Each row was made from one path, in order. Every step used is in the known rows, and no mark comes twice. Write each row's path.
Known rows
h, w, x, c: [  6  16 -22  -8  18  -6  -1  22  -4  -9 -11  -6  -1  -4   4   9 -14  -9
  -1   7  -4  14  -6 -13 -27  -2   1  -3   3]
h, e, x, l: [  0  33 -14   6  -1 -32  12   5   2  -3  -9   1  -3   7 -12  -2   5 -14
   7   4 -23  17 -13 -26   0  -5 -30   4 -22]
e, p, l, h: [-15 -16 -26 -24   6  13  -1 -14  -3 -30  -6  -2  -9  20  18  -6  -9  19
  -3  -8 -29  10  10 -27   0  23   1  -9 -11]
e, p, l, h, x: [-14 -16 -30 -26   0   5   5 -10   3 -30   1  -3 -14  25  15 -11  -6  22
   2  -9 -35  16   9 -31   1  24   6 -12 -12]
w, h, x: [-11  -8 -13 -10  10 -11  11   0  13  -4   2 -21  -6   2  -7 -16   6   1
   0  19 -21  31   8 -41  16  11  -6 -17   9]
h, w, x: [ -5   6 -19 -10  14   9  -2  22  -1 -10 -16  -3   0  -8  -1   4 -13 -12
   6   6   8   3  -1 -16 -14   5  10   0   9]
l, h, x: [-10 -13 -15 -26   8  -1  18  -9 -11 -23   7 -17   3  20  -2   2  15  10
  10  12 -24  27  13 -23  -4   0   0 -17  12]
c, x, l: [ -2   4 -17  -3  15 -12  -1   5  -6   1  -4 -14 -10  -1  -8  -7  -4  -3
   0  13 -12  32   1  -6  -1 -19 -15  -5 -15]
h, l, c: [  0  16 -13  -2  13   4   2  -2 -14  -8 -19  -6  20   7 -10  18 -12  -1
   7  -5  10  24  -4 -24   1 -18  -2  -4  -9]
p, l, t, x: [ 15  -2 -19 -20  10  19   7 -15 -13 -23   1  -4   4 -14   8  -8  -6 -11
  22 -12 -14  14  -4  -3 -12 -21 -13  -5 -10]
e, p, l: [-14  -7 -28 -10  -1   8  -7  -7   0 -19  -5   3 -16  11  19 -14 -16  15
  -9 -18 -19   4   3 -28   1  22   2  -5 -17]
c, x: [ -2  -3 -20 -12   8   1   0   7 -18 -15   2 -16 -13  -4  -1  -7  -4  -7
  -3  14  -6  23   6  -9  -2 -23 -14 -12   0]
p, e: [  1  14 -13   1 -11   6   7  -9 -13 -17  11  -4   0  -1  -4   4  -7   0
  -3  -5 -18  11   8 -13  24   0 -14   4   2]
c, x, h, e, p, l: [  1  -2 -30 -14  -6 -16  12  19  10 -28   3 -11 -19   6  10  -2   0   6
   9   3 -42  30  -5 -25  -6 -12 -18 -16 -14]
h, w, x, l: [ -5  12 -17  -3  19  -2  -2  20   8   2 -20  -2   2  -6  -6   3 -13  -9
   8   4   4  11  -6 -14 -14   8   9   5  -4]
h, l, t: [ 16  21  -1  -2   9  -2   5  -9 -15  -3  -3  -8  27  -5  -4  29  -2   3
  21 -12   1  26  -7 -18  -8 -22  -6  -2  -4]
t, l, x: [-19  19  16   4   4  -6   0 -12 -28 -10 -12  -7  13  20 -11  10 -14  -5
   0  -6   9  36  11 -19 -21  -8 -10  -9  -6]
e, p, l, c, x, h: [-21 -11 -33 -19   3   7  -1   0   6 -31  -9  -4 -22  22  14   0 -20  11
   0   0 -23  15   3 -23  -8  -4  -2  -9 -14]
p, l, t: [  9   2 -18  -8   5  17   5 -18 -21 -18  -3  -4   4 -15   9   3 -11  -4
  15 -18 -12  11  -4 -14  -2 -15 -12  -2  -4]
w, x: [-15  -3 -17 -15  13  11  -8   7  -4 -16   5 -14  -5   2   2   6 -17   0
  -8   5   3  14  18  -6 -12  -6   9  -6   1]
t, x, h, l: [ 10 -10 -16 -19   8  -8  11  10  16 -14   6 -15  16   4  10   1  13   3
  21   8 -23  21 -15  -9 -29 -21  -7 -15  -7]
w, h, l: [  3  -1  -7  -2  18  -5   4  -2   7   0 -11 -19  20  -8  -7   2   1   3
   2  12 -12  33   0 -41  21   8 -10 -11   0]
l, t: [ -1  14   2  -6  10   6   2 -20 -20 -10   0  -9   6   1   2  20   1  -6
  13  -2   2  12   7  -7 -18 -26 -10  -3  12]
l, p, e, x: [-15   1 -30  -9   1 -12   8 -10 -25 -29   3  -4 -13   9 -13   2  -9 -14
  -3  19 -17   2  -8  -4  18  -7  -7  -5   3]
h, l, p, x: [  5   7 -23 -12  10 -10   7  -1 -18 -16 -11 -11   8   2 -10  19  -9  14
   7 -10  -7  26 -16 -15  18  -1  21  -9 -18]
t, l, p, e: [-17  19  -8  10   1 -19   1 -14 -26 -21   2  -6   0   9 -14   1  -6  -3
  -5 -11  -3  27  -7 -14   1   6  -5 -16  -8]
h, e: [  3  23 -11   4  -2 -13   8   3  -8 -12  -9  -1  -1  -1  -2  -7  10  -5
   2 -13 -11  18   1 -31   2   6 -16 -11  -9]
c, x, h: [ -4 -13 -21 -12   3  -9   7  14  -1 -16   8 -21 -11   2   7   6   3   2
   5  20 -23  24  -2 -11 -15 -32 -15 -15   7]

Which path is each row?
[  5  10   1  -8   8   2   5  -2 -22  -5 -16  -5  28  10 -11  20 -15   3
  12  -2   1  33   5 -22   1 -13  -2  -3  -8] | h, l, x
[-17   5 -19 -14  17  11   0   0 -21 -23 -15 -13 -12  11 -12   5 -14 -17
  -2  21  10  23  13  -7  -5 -36 -10  -8   3] | l, c, x
[-14   1 -21 -12  14   3   9  14  -5 -23 -19 -12  -9  12  -6  15  -9 -16
  12  26  -1  20  -2 -13 -18 -38  -9  -7  12] | l, c, x, h, w
[  0  27 -17  -2  -6 -20  13   7  -6 -15  -4   0  -5   4  -7  -3   4 -18
   4   5 -19   8  -8 -29  -1  -9 -29  -1 -11] | h, e, x
[-15   9   1  -6   4 -14  13 -11 -13 -19   6 -16   9  22  -7   4  10   8
   7  -4 -13  42   4 -27 -19   3  -7 -19  -2] | t, l, h, x
[-15   8   7  -2  12  -5   5 -17 -20 -18  -3 -15  16  16  -3  10   7   4
   0  -3  -7  33   5 -21 -20   1 -12 -15   0] | t, l, h
[ 16  28 -20 -15   1 -18   7  -2   5 -28  -2   4 -10  11  11  -7   3   0
   9 -20 -37  28  -2 -22 -19   6 -19 -13 -32] | h, e, p, l, t, x, c
[ 16  19  -3  -6  12 -15   6  -1 -26  -5 -12  -8  26  14  -7  26 -15   5
   5   0 -12  43  -1 -19 -11 -18 -10  -6 -13] | h, l, x, c
[ 11  36 -20  -1  -2 -36  13   8 -10 -14   0  -4  -7   8  -3   3   4 -15
  -3   6 -32  19 -13 -26 -13 -15 -39  -3 -16] | h, e, x, c
[ -4  -5 -16   1   2 -10  12  17  10  -6 -11  -7   5   1  14  11   8   1
  15   5 -17   1 -20 -27 -24  -5  -5  -5  19] | x, h, w
[-10   6   2  -9  -2 -11  16   1  -8 -18 -14  -8   8  25  -2  21  -2   0
  15   9 -21  28  12 -22 -16 -15 -11  -9   6] | l, x, h, e
[ -1  17 -17  -4 -16   0  12  -6 -12 -19  16  -3  -5   5 -10   9 -13 -13
   0  13 -26   1  -3 -10  20 -16 -27  13  -1] | p, e, x
[  2  -5 -16 -11  -4   2  16  -1 -12 -25 -13  -3   6   5   6   4 -14   1
  17 -10 -31  25   0 -25   0  -7 -13  -7  -8] | p, l, x, h, e
[-12  12 -16   2   8 -19   3  -4  -2   6  -4  -5  -3  10  -8   2  -7 -11
   1  19 -15   6 -14 -13  -8 -18 -23  12 -13] | e, x, l
[ -5   1 -15  -2   6  -9  12   5   6 -10  -9 -14  17  13   4  30  -1  10
  15   2 -14  24 -13 -25 -16 -26  -5  -8   3] | x, h, l, c
[ -5   5  -7  -3  25 -10   7  -7  -2   2 -24  -6  15   8  -6   6   9   1
  13  10 -16  21  -5 -17  -7  11  -4   1  -1] | x, l, h, w
[ -1   2 -12 -14  -7  -1  16   1   6 -18   5 -20 -11  10  11  29  -6  22
   6  -6 -30  18  -7 -13   1 -14  12   3  -4] | p, x, h
[-11  -1  -5  -5  24  -9   4 -18  -5  -1 -12 -12  13  14  -3   7   9   9
   5   8 -20  27   5 -13  -4   4  -8  -2  -6] | x, l, h
[  2  -3 -19 -24  13 -17  18  -9 -14 -23  10 -21   2  24   3   8  14  12
   3  14 -37  37   8 -20 -16  -6 -10 -19   7] | l, h, x, c
[ -3   9  -5  -1  13 -12   8  -2   9  -9 -13 -14   3  -5  -7 -12  12  -7
  -2  11 -20  30   9 -44  20  17 -19 -15   1] | w, h, e
[-19   2 -28 -20   4   0   3  15  21 -34  -2  -9 -13  20   9  17 -19   8
   6  -1 -25  23  10 -20 -18  -4   6 -10 -12] | w, x, h, e, p, l, c
[  4 -17 -23 -22  14 -15   9   8   9 -19   2 -14  12   7   5  -2  14   1
  20  12 -21  21 -18  -5 -27 -18   2 -22  -7] | t, x, h, l, p
[  4  -3 -14   1   0 -16  11   9   9  -3   2 -15  19   4  11  23   6  18
  15  -3 -22  21 -17 -28 -15 -15  -7  -9   1] | x, h, l
[-17 -12 -18 -16   8   1   1  13  11 -17  10 -20  -5   8  12  20 -10   9
   1  11 -14  15   9  -8 -25 -15   7  -9   8] | w, x, h
[-10  -2 -25  -6  23 -20  -2   3 -14  -7  -9 -14 -15   2 -13  -9  -3  -5
  -1  19  -9  31  -4  -2   1 -15  -4 -14 -13] | c, x, l, p
[ -8   9 -18   2   1 -26  11   2   8   9   5  -7  -8  10  -7 -13   5  10
   8  -5 -17  30  -6 -25  -3   3   2  -7 -13] | h, x, l
[  8  -6 -21 -10   3 -14  10  18   1 -13   6 -21   3  -1   3  15   1   7
  13  13 -23  34 -11 -17 -10 -33 -14 -14  -2] | c, x, h, l
[ -3  18  -9  -1   3 -24  13  -7   5   7   8  -8  -5  10  -9   4   6   6
  20  -5 -16  33  -4 -19 -11 -11  -2  -5  -9] | h, x, l, t
[-17  -3 -12 -18  27   1  -3  -3   3 -11  -3 -17   5  14  -5  15 -10   8
   1  14 -13  30  19  -2 -11  -1   8  -3  -8] | w, x, l, h
[-15   8 -14 -18  -4   4  -2  -5   6 -21  -2  -5 -24  26  11  12 -16  25
 -10 -12 -18  10   8 -19   5  16  19   2 -20] | e, p, x
[-19  -5 -33 -19   6  13  -6  -3  -4 -30 -12   1 -24  19   8  -8 -24   5
  -6  -4 -13  13   9 -21   0   1  -1  -7 -18] | e, p, l, c, x
[  2  14 -19  -2 -18  -9  19   8   4 -19  11  -2  -2   6  -4  19  -7 -12
  14  17 -37  -3 -18 -16   7 -18 -26  14   8] | p, e, x, h, w
[ 22  16  -3 -14  14   1   6  -6  -7  -9   1  -8  28  -4  -4  19   4  -4
  28  -5  -2  28  -8  -7 -19 -28  -7  -7 -11] | h, l, t, x
